Each row was made from one path, in order. Every step used is in the known rows, and no mark comes twice. Write each row's path.
In the rows, 128 means zero.
Known rows
fise/rebisef/tozorer/vezazuf/petel/kosu/fezuru: [134 121 131 179  80  90  85 161 152 157 160  98 145 147 164 149 178 217
  96  93 163 142 150 143 143 122  77 157 112]
vufoz/kofe/buvab/kosu/sobad/fise: [114 153 117 113 132 140 155 128  91 145 160 112 142 149 107 105 178 175
  94 124 118 139 113 132 143 142 209 141  93]
fezuru/vufoz/kofe/buvab: [110 124 147  98 162 164 159 118 120 138 157 128 113 150 122 100 143  99
 107 115 129 129 163 131 148 114 173 123  66]
kofe/buvab/kosu/fezuru: [115 121 106 109 104 119 139 147 119 151 118 147 134 143 114 126 146 188
  87 125 135  88 119 132 147 150 186 168  94]
kosu/sobad/fise/rebisef/tozorer: [120 150 125  96 126 120 108 127 155 169 158 132 130 122 118 117 128 125
  96 100 136 152  73 145 129 137 156 122 103]
sobad/kosu/fezuru/vufoz/kofe: [142 194 113  89 136 132 148 139 127 128  97 109 138 175 153 106 136  79
  84 125 129 130 137 126 129  98 127 114  95]
petel/kosu/sobad/fise/rebisef: [120 145 125  87 114  85 120 146 175 147 162 121 142 125 143 107 144  84
 115  94 116 118  80 144 164 165 123 121 154]
sobad/fise/rebisef: [132 142 136 122 112 167 129 156 169 174 153 134  99  92 131 118 178 147
 115 129 122 136 125 148 138 127 169 124  87]
kosu/fezuru/vufoz: [127 148 129  90 144 125 125 141 152 143 112 141 113 157 131 110  84  83
 103 123 137  98 109 128 137  86 122 129  92]
fise/rebisef/tozorer: [120 117 134 135  94 139 105 123 158 174 154 127 127  95 138 135 156 211
  81 100 144 163 169 148 140 161 111 165  91]
buvab/kofe/vufoz/fezuru: [152 178 120  18 105  86 111 132 130 162 134 117 115  72 117  92 160 149
  96 121  79  81 156 152 145 143 141 125 144]
petel/vezazuf: [102 155 153 105 124 121 104 117 183 151 129 144 129 113 129 116 106  85
  88 122  98 128 106 126 190 158 108 128 124]
fise/rebisef/tozorer/vezazuf/petel/kosu: [129 109 143 182  84  98  92 153 153 159 170 108 135 129 162 149 190 207
  99  92 158 155 158 143 151 132  87 152 110]
rebisef/tozorer/vezazuf/petel/kosu/fezuru: [126 142 132 158 122  53  89 157 138 142 142 103 135 137 146 153 162 144
 104 105 159 139 102 123 148  91  91 130 105]
buvab/kofe/vufoz/fezuru/kosu/sobad/fise: [161 212 110   4 100  92 122 127 136 162 119 110 120  73 115  87 169 131
 102 112  91  92 119 155 138 134 169 105 154]
tozorer/rebisef: [115  99 136 178 128 124 106 132 162 181 107 162 111 115 161 140 169 208
  80 129 137 114 107 139 158 151 158 159 111]
vezazuf/petel/kosu: [107 137 137 136 142  67 122 150 159 135 156 150 121 133 165 138 165  69
 135 108 132  87  97 136 163 133  64 142 132]
kofe/buvab/kosu: [108 110 119 110 107 128 147 134 123 155 134 159 122 122 114 127 166 176
  91 126 127 103 129 131 157 163 193 161  90]
sobad/fise/rebisef/tozorer/vezazuf/petel/kosu: [136 145 141 147 100 112 108 163 165 157 175 104 120 102 149 141 213 148
 130 111 149 154 120 142 144 102 135 121  87]
buvab/kosu/fezuru/vufoz: [134 167 127  90 106 115 140 123 131 136 115 144 130 147 137 114 122 108
 102 134 135 125 104 113 147  95 137 152  93]
buvab/kosu: [123 152 131 112 101 117 139 119 129 152 127 158 120 105 134 122 156 140
  96 139 119 139 111 118 159 138 143 153 108]
tozorer/vezazuf/petel/kosu/sobad: [122 121 144 181 136  60  99 171 134 144 154 134 120 182 160 135 169 111
 115 107 144 101  71 124 160  99  93 103 147]
fise/rebisef: [122 106 135 148  96 157 116 143 160 176 146 144 112 116 145 121 157 203
  88 113 129 127 164 150 143 163 115 154 115]
fezuru/vufoz/kofe: [118 146 154 101 164 158 152 111 126 138 153 127 109 140 133  98 134  78
 109 123 122 149 151 126 148  95 141 114  79]
vufoz/fezuru/kosu/sobad/fise/rebisef/tozorer: [142 190 111  77  94 108 120 124 155 160 112  96 144  80 135 113 168 165
 102  87 116 151 146 155 135 141 183 115 119]
kosu/sobad/fise: [115 157 125  83 156 114 123 133 149 162 142 150 113 131 110 107 113  69
 105 117 118 121  38 135 139 125 171 102 116]
kofe/vufoz/fezuru/kosu/sobad: [143 171 130  32 112 112 140 143 124 159  99 160 144 103 125  98 133 143
  99 107 106 114 152 165 148 155 168 127 157]

Which path is each row?
[140 183 114  79 131 122 141 140 147 134  90 129 128 164 153 113 122  52
  84 123 132 114 118 126 133 101 129 112  96]
sobad/kosu/fezuru/vufoz
[111 152 131 127 128  60 108 138 161 139 180 128 145 139 160 141 163  83
 133  85 148 120  73 143 148 133  78 141 121]
vezazuf/petel/kosu/sobad/fise/rebisef/tozorer
[133 128 145 189 118  82  99 181 147 151 169 122 120 174 163 136 195 130
 123 106 149 114  79 134 153  93 110 104 134]
tozorer/vezazuf/petel/kosu/sobad/fise/rebisef
[137 172 118  94 112 116 136 134 152 155  86 117 122  76 141 111 169 150
 107 110  99 119 169 147 152 142 168 116 130]
vufoz/fezuru/kosu
[135 175 107  90 135 136 154 142 123 127 102 109 140 183 143 108 140  96
  80 119 132 115 144 132 129 113 154 119  87]
sobad/kosu/fezuru/vufoz/kofe/buvab
[127 107 144 187  92 123  91 146 144 171 164 121 122 131 153 151 186 226
  90 101 161 160 159 143 136 120 102 148  91]
fise/rebisef/tozorer/vezazuf/petel
[159 192 113  21  93  98 123 126 135 162 108 113 116  63 123  93 176 164
  94 117  90  89 160 153 145 146 145 125 156]
buvab/kofe/vufoz/fezuru/kosu
[148 164 132  43 107 127 146 152 130 159  94 160 133  81 129 104 155 158
 106 118 105 115 178 164 151 150 171 131 145]
kofe/vufoz/fezuru/kosu
[116 154 142  77 152 154 166 110 109 132 168 126 127 160 114  96 149  78
 113 116 130 145 117 125 145  97 204 114  65]
fezuru/vufoz/kofe/buvab/kosu/sobad/fise
[118 142 111 129 119 141 149 139  88 141 138 105 147 159 115 112 166 215
  84 129 122 124 147 131 143 143 177 166  96]
vufoz/kofe/buvab/kosu/fezuru
[111 137 141  88 149 145 160 100 105 132 165 131 133 172 121  97 136  92
  99 110 132 140 131 124 145 115 178 128  78]
fezuru/vufoz/kofe/buvab/kosu/sobad
[155 173 130  39  95 136 141 153 136 165 114 147 144  95 129  99 162 167
 107 106 112 125 162 173 138 149 185 125 145]
kofe/vufoz/fezuru/kosu/sobad/fise/rebisef
[105 118 124 134 146 154 147 138 103 152 147 115 125 138 111 110 167 193
  88 122 116 122 158 142 147 157 176 145  95]
vufoz/kofe/buvab
[138 181 101 101 122 112 131 155 143 145  80 127 133 155 150 121 133 111
  75 128 123 109 114 131 132 128 120 124 118]
sobad/kosu/fezuru
[124 114 139 173  90  83  85 143 149 159 176 108 145 150 158 144 172 197
  92  82 160 155 131 143 146 137  82 146 121]
fise/rebisef/tozorer/vezazuf/petel/kosu/sobad
[122 149 139 139 135  53  95 146 141 145 164 111 131 126 138 147 172 101
 115 100 155 154  69 125 148  91 121 106 101]
rebisef/tozorer/vezazuf/petel/kosu/sobad/fise
[119 162 113 112 115 129 139 114 152 162  82 149 122 125 132 114 129 135
  85 100 140 130  83 141 151 151 134 125 153]
fezuru/kosu/sobad
[131 146 134 114 110 150 119 139 168 171 157 123 110  73 126 129 177 156
 111 120 135 164 132 147 134 125 165 131  72]
sobad/fise/rebisef/tozorer
[124 147 135 141 125 104  97 145 142 166 170 128 124 153 133 132 157 138
 106  99 151 145  60 139 128 102 145 110 102]
kosu/sobad/fise/rebisef/tozorer/vezazuf/petel
[115 139 146  96 142 160 166 108 108 132 160 130 123 148 126 102 157 110
 105 121 132 140 159 124 152 108 182 136  65]
fezuru/vufoz/kofe/buvab/kosu
[139 168 120 132  91 137 126 130 153 169 103 115 125 115 134 123 175 176
  90  96 161 171  91 143 138 119 165 112 126]
fezuru/kosu/sobad/fise/rebisef/tozorer/vezazuf
[116 123 115  91 115 129 148 133 124 142 125 148 128 152 117 120 134 149
  95 121 141  92 122 128 148 128 190 159  78]
kofe/buvab/kosu/fezuru/vufoz
[122 142 121  99 149 143 139 142 122 136 128 113 128 177 122 103 108 126
  98 117 136 101 136 134 133  97 153 136  81]
kosu/fezuru/vufoz/kofe/buvab
[117 154 125  69 134  71 125 143 170 141 151 127 137 121 135 106 130  42
 119 102 112 113  57 136 168 154 132 110 152]
petel/kosu/sobad/fise
